What can hang from each mark
B: N
R: E U
Y: B Q
U: N R
Q: N R
N: B Q U
E: R

Every row comes from one small tree of marks. The marks that hang from a mark follow it in brackets, in alphabetical order. Every link used is in the known rows. Which tree was each row made from?
Known rows
U(N(B Q)): [ -9  10  -3  -8  -7 -23   6  -2 -11  10  18 -16  -6  -1   0  -3  -5   8
   2 -13  12   0]
N(Q U(R)): [ -5 -14  22   2   3  -6  23  13   3   3  18 -16 -13   5  -3   6  -9  16
   2 -11   9   8]
Q(R(E U(N(B)))): [ -6 -11   2 -11  -1 -21   4 -12  -7   3  11 -26 -15  -3 -16 -21  -7  27
  12   0   2 -11]
B(N(Q(R(E U)))): [  3  -8  17   1 -11 -13  13  -1  -4  -1  11 -21   8   9 -18 -13 -31  27
  -2   1  -1   3]
Q(N(U) R): [  6 -30  17  -7  -5 -19   7  -3   7   3  12   8   2   2   4   2   0   8
   2   4 -12   0]
B(N(Q)): [  7   5  10   3 -14  -8  13   1  -1  -1  11  -9  12   8  -5  -3 -26  11
  -8  -7   5   3]
B(N(Q(R))): [  6  -5  12   2 -12 -12   7   0  -5   0  12 -11  14   8  -4   2 -36   9
  -4   0  -5   4]
Y(B Q): [ 15  19  -9  -5   0   5  17   2 -11 -25  14  -8   0   1  10   1  -2   3
   3  -7   7   5]
Q(R(U)): [  5 -13   7  -2   1  -6  11  -8  -4  -8   6  -7   0  -1  -8 -12  -9  25
   7  -2  -5   2]
E(R(U)): [ 10   8   8   2   5   5  16  -2  -1  -5   8  -8 -12  -1  -9 -13  10  24
   1  -5  11 -14]
N(Q): [  5   4   6   1  -6  -2  16   2  -6  -1  11  -3   4   5  -4  -5  -7  13
  -4 -12  11  11]
Y(Q(N(U))): [ 13  -9   3  -7  -8 -13  11   7   6   0  16   9   5  -1  10   4  11   9
  -5  -6   2  11]
B(N): [ 12   1   4   2 -11  -3   9  -4   5  -5   8  -5   6   3  -5  -8 -21   9
  -5  -5   2 -10]
U(N(B) R): [-16   2  -6  -9   1 -23   5  -2  -6   6  16 -16 -28   1   0  -2  -2   7
  16  -4  11 -16]
U(R): [ -1  -5   3  -1   4  -3  14   1  -1  -7   8  -2 -19   6  -3  -6  -4  12
  11  -4   8  -7]
Q(N R): [  6 -18   5  -7  -8 -20   4  -7  -3  -1   8  18   4   7   3  -3  -1   8
   5   7 -11   0]
Y(B(N(U)) Q): [ 16  10   5  -2  -5   1  18   6   2 -20  20 -23   6  -1   9   8 -19   3
  -6  -5   1   0]
N(B Q U(R(E))): [-11  -8  19   0   2  -4  23  12  -1  16  19 -49 -24   5 -10  -5  -8  11
   5 -15  16  -1]
E(R): [ 15   8   5   1   3   9   8   0  -2  -3   7  -1 -13   1  -2  -7   5   7
   0  -4  11 -17]
B(N(U(R))): [  3 -15  18   2  -3  -6  15   5  14  -2  14 -17  -9   3  -5   2 -22  11
   0  -3   1 -13]
N(Q U(R(E))): [ -5 -16  24   0   1  -5  23  13   5   3  17 -23 -21   7 -12  -5  -7  21
   3  -8  14   3]

Write each row's tree
[  1 -20  18  -1   5   1  18   6  12  -1  12 -19 -27   3 -12 -10  -1  19
   7  -6  10 -11] => N(U(R(E)))
[-20   4   0  -9  -4 -26  10   4 -10  10  19 -26 -31   8  -9  -9  -6  15
  13  -4  20  -7] => U(N(B Q) R(E))
[  6   8  11  -1  -8  -7  17  -3 -10 -19  15 -18   8  10   1   4 -33   4
  -1   2  -6  -2] => Y(B(N(Q(R))))
[ -2 -15  20  -2  -2  -3  12   5  -4  18  16 -48  -7   1  -8  -5 -17   7
   1 -13   3   5] => N(B Q(R(E)) U)
[ -6 -14  11  -5  -1 -18  17   3   6  12  17 -17 -17   4   3   2  10   4
   7  -5   3 -10] => Q(N(B U(R)))
[ -2   1   4  -1  -4  -6   9  -1 -17  11  13 -32   3   4   0   0 -20   1
   4 -12   1   8] => N(B Q(R))
[-11   9   1  -7  -5 -24  15  -4 -10   5  18 -21  -5  -3  -8 -10  -1  27
   3 -12  12   3] => R(U(N(B Q)))
[  6 -21   7  -8  -9 -18   4  -7  -1   0   6   9  -4   9  -7 -14   2  14
   7   9  -5  -5] => Q(N R(E))
[-21   6  -1  -8  -3 -28  10   4 -12   9  20 -19 -23   5   1   2  -7   9
  12  -6  14  -4] => U(N(B Q) R)
[  9   8  -3  -6   3  -2  17  -2 -14 -26  15 -17   3  -1   6   0  -9  16
   8   0  -4   9] => Y(B Q(R(U)))
[ -1 -13  25   2  -7  -9  19  12   9   3  17 -26 -10  10 -12  -3 -26  18
  -2  -3   7  -4] => B(N(Q U(R(E))))
[  6 -13   2  -8  -6 -17   4   5  -4  11  17 -16   5  -2  14   9   0  -1
   2  -4  -8  10] => Y(Q(N(B U) R))
[ -7   6  -4  -9  -2 -20  10 -10  -3   2  14 -19 -10  -7  -9 -15   4  25
   6 -10   9  -8] => R(U(N(B)))
[  3 -20  11  -8  -7 -22  11  -9  -2  -3   6   4  -4   7 -14 -21   6  31
   7   8  -4  -3] => Q(N R(E U))
[ 13   8  -6  -6   1   1  11   0 -15 -24  14 -10   2   1  12   6 -12   1
   6   1  -4   7] => Y(B Q(R))
[-10   0  -2 -10  -7 -27   0  -4 -15  11  17 -17  -4   1   2   2 -16   5
   6  -6   2   2] => U(N(B Q(R)))
[-10  -3   0 -11  -7 -25   0  -3 -14  11  16 -24 -10   2  -6  -8 -14  11
   7  -4   6   0] => U(N(B Q(R(E))))
[  8 -11  -1  -9  -8 -21   8  -1  -7  -4  11   2   2   5  -4 -12   6  27
   5   6  -2  12] => Y(Q(N R(E U)))
[ -2 -14   6  -8  -6 -21  11 -10  -6   8   9 -22  -8   6 -13 -21   5  21
  10   2  -3  -7] => Q(N(B) R(E U))
[ -1  11   8  -4   0 -16  12   1  -6  -1  16  -1 -13   0  -8  -7   7  29
   1  -2  13  -7] => E(R(U(N(Q))))
[  3 -11  10  -5  -6 -13  14  -1   7  14  15 -13  -4  -1   3  -3  11   2
   0 -10   1  -6] => Q(N(B U))
